Each row was made from one walk, in order. Every step used is in the known rows, and no mark comes twice. Write each row's walk.
Known rows:
miga-binonar: [  7  56  -2  63  -9  16 -27  38  -1  12  -6  21  -5  -5  27  -6  -7  48
   6 -17  33   4 -40  -7 -21  -1  20   6   8 -20 -18 -26 -36]
masoboz-miga-tige-valekiv-musu-paka-laber: [-41  51  32  94  36  -4  -6  48   2  87 -10 -58  19 -12  58  19 -46  12
 -65   4  39  18 -37   9 -14   1   9 -18  40 -30 -33 -30 -45]
masoboz-bizip-gufo-paka-musu-valekiv-tige: [  3  67  42  44  -7  26  41  34   4  -3 -33 -37  -1 -20  58   1 -53  -5
 -40   7  -3  -7 -52 -30  -8  12   4 -14  30 -37 -34 -29 -25]
gufo-paka-laber-miga-tige-valekiv: [-18  46  -6  32  12 -14  40  57  12  32 -27 -28   2 -11  67  57 -44  35
 -63   6  28  11 -34 -38  -9   5  -3 -19  58 -37 -41  -6 -37]
binonar-miga-laber-paka: [  1  44  12  52   4 -18 -39  47   0  12  -1 -35   1  36  30  22  -7  34
 -15 -26  23  17 -50  41 -58   9  29 -20  12 -34 -23 -13 -28]
vune-valekiv-tige: [ 15  24 -19  57   2  18  -5  36  -1  71   9  27 -17 -20  40  26   8  37
 -28  -1  23  14 -39 -25 -17  -7  42 -46  28 -11 -28 -23 -18]
paka-musu-valekiv: [ -7  46 -13  77  -8   1 -16  41   5  13   1 -44 -12  14  43  19 -28  18
 -13   6  32  11 -14  10  48  17   4  -3  21 -47 -36 -34 -18]
paka-musu-valekiv-vune: [ -5  40 -16 102  -3  -9   0  30  -3  34  -2 -49  -7   3  46   1  -9  28
 -14  12  28  10 -41   4  40  19   1  -4   5 -46 -36 -35 -35]
valekiv-tige-miga-masoboz-bizip-gufo-paka: [ 23  77  64 -11  16  13  27  38   5  19 -55  -4  -1 -48  40 -11 -41  -5
 -50   0   1  -2 -37 -54 -92  -4  25 -19  18  -8  -4 -26 -23]
zota-paka-gufo: [ 19  36  10  52  12  16  14  33  -3  -5 -20   7 -17  -8  20   6  10  14
   3   0  11  19   2 -14 -11   9  14  25  12 -31 -31   1 -31]
bizip-masoboz-miga: [-48  54  14  62  -8   5 -32  35   3   9 -25  52   3  21  48  13 -42 -10
 -62 -29  35  11 -26  24 -13   2  40 -10  35 -19  -1  10 -15]
valekiv-tige-miga: [  9  35  13  42  -4  -5  21  40 -10  61  -3 -19 -20 -20  39  13  -8  24
 -37   6  12  10  -8 -32 -27 -10  33  14  15 -18 -15 -38 -20]
masoboz-bizip: [ 13  56   6  24  -3  11  -8  33 -15  12 -14   3  -9   9  48 -42 -15  13
 -21   9  17   5 -40   0 -27   1  37   0  -6 -25 -12  -9  -8]
laber-miga: [-18  42  -9  43  -2 -21   3  43   1  19  -9   7 -17   5  46  16 -17  38
 -11 -14  26  13 -19 -13 -22   6  30   6  24 -23 -20   6 -25]
bizip-gufo-paka-musu-valekiv-tige: [-12  55  20  53  -9  22  41  36   8   0 -21 -30  -3 -20  41  46 -36  -4
 -31   0  13  -2 -40 -33   6  17  -2  -9  48 -30 -46 -33 -32]
binonar-miga: [-17  55  -2  53   3   9 -41  39 -12  15  10  13  -5   8  43  21   0  35
 -20 -12  37  15 -37  18 -22   3  42 -15  36 -27 -14 -16 -10]
musu-paka-laber: [-43  45 -19  40  14  -1  15  32  -9  22 -12 -40  -2  -8  30  20 -14  23
   3  10  24  18 -22  33  11  20  29  -6  18 -24 -45   2 -23]
binonar-miga-tige: [ 19  47   4  39   0  16 -37  44 -10  50  18  12   5  11  49  16   8  35
 -47  -9  42  16 -55   0 -28   0  33 -22  28 -28 -13 -34 -22]
binonar-miga-masoboz-bizip: [ 13  65  18  27  28  17 -88  38   0  25 -10  19   3  -1  47 -20 -11  32
 -23  -4  32  16 -55  18 -64   2  49 -37  15 -30   4 -18 -13]
paka-laber-miga: [-31  40 -31  52   9 -17   8  36   2  17 -12  -2 -15 -13  53  43 -19  39
 -14  -5  30  20 -13   8  -4  10  29  -5  39 -33 -24  17 -26]
tige-valekiv-musu-paka-laber-miga-masoboz: [-65  53  13  86  64 -33 -32  50  22  55 -24 -67  -4 -27  43  38 -38  31
 -11  -2  38  21  -9   3 -31  13  12 -17  43 -29 -40 -11 -56]
valekiv-vune: [ -5  42 -15  64   3  -3  11  24 -20  39  -7   5  -5  -4  35 -14  26  24
 -17   4  26  10 -54  -7 -18   6  25   1  -6 -18 -23 -13 -33]
binonar-miga-laber: [  0  47  -6  60   4   0 -51  41  -2  -4   3  -4  -2  31  27  36   4  50
 -25 -27  35  15 -36  29 -54   0  33 -26  21 -37  -4 -27 -17]
gufo-paka-laber: [-35  50 -23  34   6  14  29  28  -5  -6 -23 -20   1 -19  38  40 -22  15
 -12   7  22  12 -33   9  -1  13  17 -21  31 -28 -42   1 -17]
zota-paka-laber: [ 14  24 -15  56  14  11   5  33  -3  28  -4 -30 -10  -3  36  13   5  32
  -6  12  21  26   1   4   5   8  18  30  14 -28 -31   4 -32]
zota-paka: [ 21  24  14  46   3   8   1  40  -4  28  -1 -18 -11  15  30 -15  11  26
  -5   5  17  20  -3 -15 -13   4  18  38   0 -18 -27  -8 -30]
valekiv-musu: [-21  49   8  81  12   7 -13  29 -12  36   8 -20  -9  -5  33  -1   5  -1
 -10  -6  33  10 -29  -3 -25   0  25   1   7 -20 -25 -29 -30]
miga-masoboz-bizip-gufo: [ 29  79  24  -9  18  22 -30  31   2  -3 -40  51   1 -14  30 -34  -1 -10
 -25  -8  35   5 -42 -13 -65   8  32 -22   7 -11   0  -7 -20]
zota-paka-laber-miga-binonar: [  6  28   3  94  12  -7  -4  43  17  30  -9 -23 -11 -17  45  25 -25  83
  12 -15  19  23  -6 -11 -18   4   9  42  28 -32 -21   8 -60]
valekiv-musu-paka-laber: [-60  49   4  87  31   0   6  26 -11  43  -2 -70  -1 -22  33  13 -14   8
   8   4  25  16 -22  30  -6  15  24  -7  15 -26 -46 -16 -38]
paka-laber: [-18  44 -37  43   8  12  -2  27  -9  17  -5  -2  -7 -12  37  29  -2  20
 -13   7  34  17 -18  16   8   9  30  -9  25 -31 -28  -3 -16]
binonar-miga-tige-valekiv-musu-paka: [-33  60  50  85  30   0 -34  57  -6  77  18 -63  10   6  51  12 -17  24
 -49  -4  43  10 -48  -2 -33  -1  15 -19  39 -29 -35 -55 -41]
tige-miga-masoboz-bizip-gufo-paka-laber: [ -3  95  35  -9  24   9  24  33   5 -17 -69 -14   5 -49  44   7 -55  -6
 -38   1  22   4 -19 -12 -57  10  18 -32  34 -23  -7  -5 -13]
vune-valekiv: [  3  41 -20  49  -1  10 -11  39   0  35  -2  24 -14  -4  37  21  -1  35
 -16  -7  41  13 -29  -3  -3   2  33 -48  29 -17 -26 -12  -6]
gufo-paka-laber-miga: [-49  45 -17  43   9 -15  38  36   5  -3 -32 -24  -6 -21  54  55 -40  34
 -12  -7  16  15 -27  -3 -15  14  17 -14  46 -30 -38  20 -25]
laber-miga-masoboz-bizip-gufo-paka-musu: [  4  86  44  -2  22  -4   9  30  23 -42 -70  -5   0 -29  57  -4 -60  -3
 -26 -14  22   5 -49 -23 -64  22   5 -40  30 -39 -15   4 -33]

Write each row's walk:
[  9  32  24  82  -2 -30  31  59  11  37 -25 -67 -19  -1  19  51 -35  25
 -24 -11 -14   7  -3 -13 -26   5   4   7  12 -38 -33 -35 -38]  musu-valekiv-tige-miga-laber-paka-gufo
[ 15  51  12  20  22 -15 -44  42  14  28 -32  14  -8  -5  51 -24 -25  34
 -18  -4  19  15 -35  -9 -61   4  36 -17   2 -24  -2   3 -28]  laber-miga-masoboz-bizip
[ 20  46   9  43  -7 -24   3  48   0   5 -23 -35 -15  21  23  21 -19  38
 -33 -17  27   9   7  -1 -40  -4  15  -3   2 -34  -5 -37 -17]  tige-miga-laber
[-16  46   0  98  19  12 -18  33  -2  57  11  -9 -12 -18  41  14   0  16
 -11 -15  42  13 -31  -4 -18  -3  30 -49  25 -16 -28 -29 -23]  vune-valekiv-musu
[-12  49   3  73  -7 -12 -15  46  10  15 -11  16 -12  -5  40  16 -25  71
   6 -29  29   7 -35 -16 -34   1  21  14  24 -23 -14  -8 -44]  laber-miga-binonar
[  1  74   2  11  31  -2 -16  33  15  -2 -44  36  -3 -33  50   7 -26  14
 -25 -10  33  13 -28  -1 -63  15  31 -22  36 -25   1  21 -31]  paka-laber-miga-masoboz-bizip-gufo
[-23  72  13  74  -6   1  48  28  -1 -16 -37 -39   3 -16  43  21 -25   0
 -25  -2  25  -4 -54 -17  12  28 -14 -14  33 -34 -42 -23 -35]  bizip-gufo-paka-musu-valekiv-vune
[ 27  42  29  52  13  -3 -33  57  13  83 -12 -38 -11 -15  47 -13 -40  35
 -40  18   1   8 -11 -32 -33  -8  29  -3   1 -23  -1 -47 -21]  musu-valekiv-tige-miga-masoboz-bizip
[-25  41  -2  38  18 -29  23  60   7  59 -16 -47  -2  -3  58  37 -36  45
 -45   8  32  16 -22 -12   2  12   7  -4  43 -35 -46  -7 -44]  musu-paka-laber-miga-tige-valekiv
[-18  37 -20  95  -5 -10   0  41 -10  55   5 -21  -4  11  36   1   9  40
 -15   7  24   7 -39  -4  14  11  15  10   5 -21 -27 -21 -31]  musu-valekiv-vune
[  2  41 -20  40  13 -18   8  55   8  53  -9 -10  -8  -5  65  47 -20  40
 -62   5  43  16 -20 -25   3   1   7  -6  50 -37 -29 -10 -38]  paka-laber-miga-tige-valekiv
[ -6  45  28  78  20 -20  -4  57   6  75   2 -30  -9   0  62  13 -19  21
 -58  -7  41   9 -26 -48 -33  -9   6   0  35 -30 -23 -38 -52]  laber-miga-tige-valekiv-musu
[ 35  22  18  58   2 -30  21  52  13  73 -11 -59 -17  -2  34  33 -25  40
 -39 -14   5  14 -23 -12 -51  -8  24 -43   9 -21 -28 -33 -30]  vune-valekiv-tige-miga-laber-paka
[  9  64  21  66 -12  -5  -7  46  -1  17 -16 -14 -11 -17  32   3 -31  54
  -9 -18  32   3 -10 -14 -21  -7  18  17  15 -23  -9 -38 -27]  tige-miga-binonar
[-47  56  18  99  32   8  13  31  -2  29 -18 -21 -11 -39  23  26 -19   8
  12 -16  23  12 -27   7 -16  15  25 -61  33 -23 -49 -15 -30]  vune-valekiv-musu-paka-gufo
[-31  60   5  37  10   3  20  32 -10 -11 -32  -2  -9 -15  14  14 -13   8
  12  -2  13  11 -22  11  -8  22  24 -10  16 -25 -45   0 -22]  musu-paka-gufo
[ 11  34   1  76  -8 -28  -9  49  19   9 -11 -93  -6  41  30  19 -37  19
 -11  -7  18  13 -26  32  16  23 -10  -9  -4 -54 -44 -31 -37]  miga-laber-paka-musu-valekiv
[-39  62  24  91 -16  13 -52  37  11   6 -26  59   9  11  43  11 -51  20
 -46 -44  36   5 -40  23 -26  -3  31   0  34 -20   7  -4 -36]  bizip-masoboz-miga-binonar
[ 44  25  18  67   4 -28  23  42  19  57 -18 -88 -19 -11  44  31 -41  32
 -44  -7  11  18 -21  -4 -26   0   9 -53  11 -46 -36 -46 -35]  vune-valekiv-tige-miga-laber-paka-musu
[ 26  58   7   9  19  14 -49  34   3  22 -25  18  -2  -1  35 -39  -7  16
 -17   7  25  12 -40   0 -49   3  36 -22 -12 -21  -5 -16 -18]  miga-masoboz-bizip
[  6  31 -28  38   7 -10  12  42   3  55  -4  -5  -6  -9  59  37  -7  40
 -38  -1  31  21 -29 -15 -12   8  18 -13  32 -34 -24  -3 -40]  paka-laber-miga-tige
[  8  35  11  83  -7 -10  10  47   6  57   1 -74 -21 -13  52  27 -45  30
 -39  14  14   9   4 -23  31   3  10   9  24 -46 -29 -59 -22]  paka-musu-valekiv-tige-miga
[  7  28 -10  83  -5  11  -9  38   6  49  12 -38 -15  -2  45  24 -19  24
 -24  15  16  12 -27 -12  33   7  13   0  20 -42 -37 -46 -31]  paka-musu-valekiv-tige
[ 20  39  10  39  -6   8 -16  42  -1  61  -6  32  10  12  50   2 -17  20
 -64  -7  37  17 -50 -10 -29  -3  27 -16  14 -19  -5 -18 -24]  masoboz-miga-tige
[ 15  95  60 -16  14   5  19  41   5 -17 -67  -4   3 -31  39 -19 -50 -11
 -38  -7  21  -3 -23 -33 -76   6  19 -25  20 -13  -3 -15 -10]  tige-miga-masoboz-bizip-gufo-paka
[ -6  82  43 -12  18  -4   9  41  17 -21 -64  24   2 -20  47  -4 -44   7
 -23 -19  17   2 -46 -31 -88  14  21 -26  31 -13  -9  17 -28]  laber-miga-masoboz-bizip-gufo-paka
[ -6  56  11  59  11  -9 -24  39   1 -24 -21  -4  -5  13  19  44  -9  21
 -10 -29  17  15 -44  41 -58  15  25 -31  25 -43 -26  -4 -29]  binonar-miga-laber-paka-gufo
[ -3  55  -3  41  25  12 -88  40   6  27  -2  23   1   0  30  25   8  33
 -16 -13  47  22 -39  16 -48   6  41 -36  30 -23  -6 -21 -19]  binonar-miga-masoboz
[ 21  45  25  75 -10   6   0  44  -1  59  -6 -15 -13 -32  34  12 -23  60
 -21 -10  13   3 -22 -39 -35 -17  25  20  12 -18 -10 -51 -39]  valekiv-tige-miga-binonar
[ 11  90  33   8  22  25 -66  35  -1  -4 -22  56   6 -13  41 -14  -7  10
 -32 -19  41   9 -55  10 -80   8  46 -34  31 -19  11 -11 -14]  binonar-miga-masoboz-bizip-gufo
[ -6  59  33  90  25  12 -49  51  -7  72  22 -21   3   1  58  17  -1  20
 -66  -7  53   9 -44 -18 -33 -12  19 -19  45 -33 -20 -59 -36]  binonar-miga-tige-valekiv-musu
[ -4  20  -8  63  17 -18  13  42   9  33  -8 -35 -16  -3  51  29 -12  50
  -7   2  15  29   8  -6  -8  10  17  35  29 -32 -28  20 -41]  zota-paka-laber-miga
[ 22  34  26  64  14 -26 -17  52  26  83 -11 -97 -13 -16  44  19 -47  12
 -27  15   9  19 -14 -15   6  12   4  -6  12 -38 -40 -52 -42]  laber-paka-musu-valekiv-tige-miga-masoboz
[-26  54   5  23  40 -23 -20  40  14  34 -38 -37   0 -18  50  -8 -46  43
   0   7  13  22 -31  24 -45  21  34 -26   9 -30 -22  16 -35]  musu-paka-laber-miga-masoboz-bizip
[  8  46   0  41   5 -13  12  36   4 -24 -35 -10 -10  11   7  24  -4   2
  -4 -19   8  12 -32  22 -41  17  11 -15  -4 -35 -36   0 -36]  miga-laber-paka-gufo
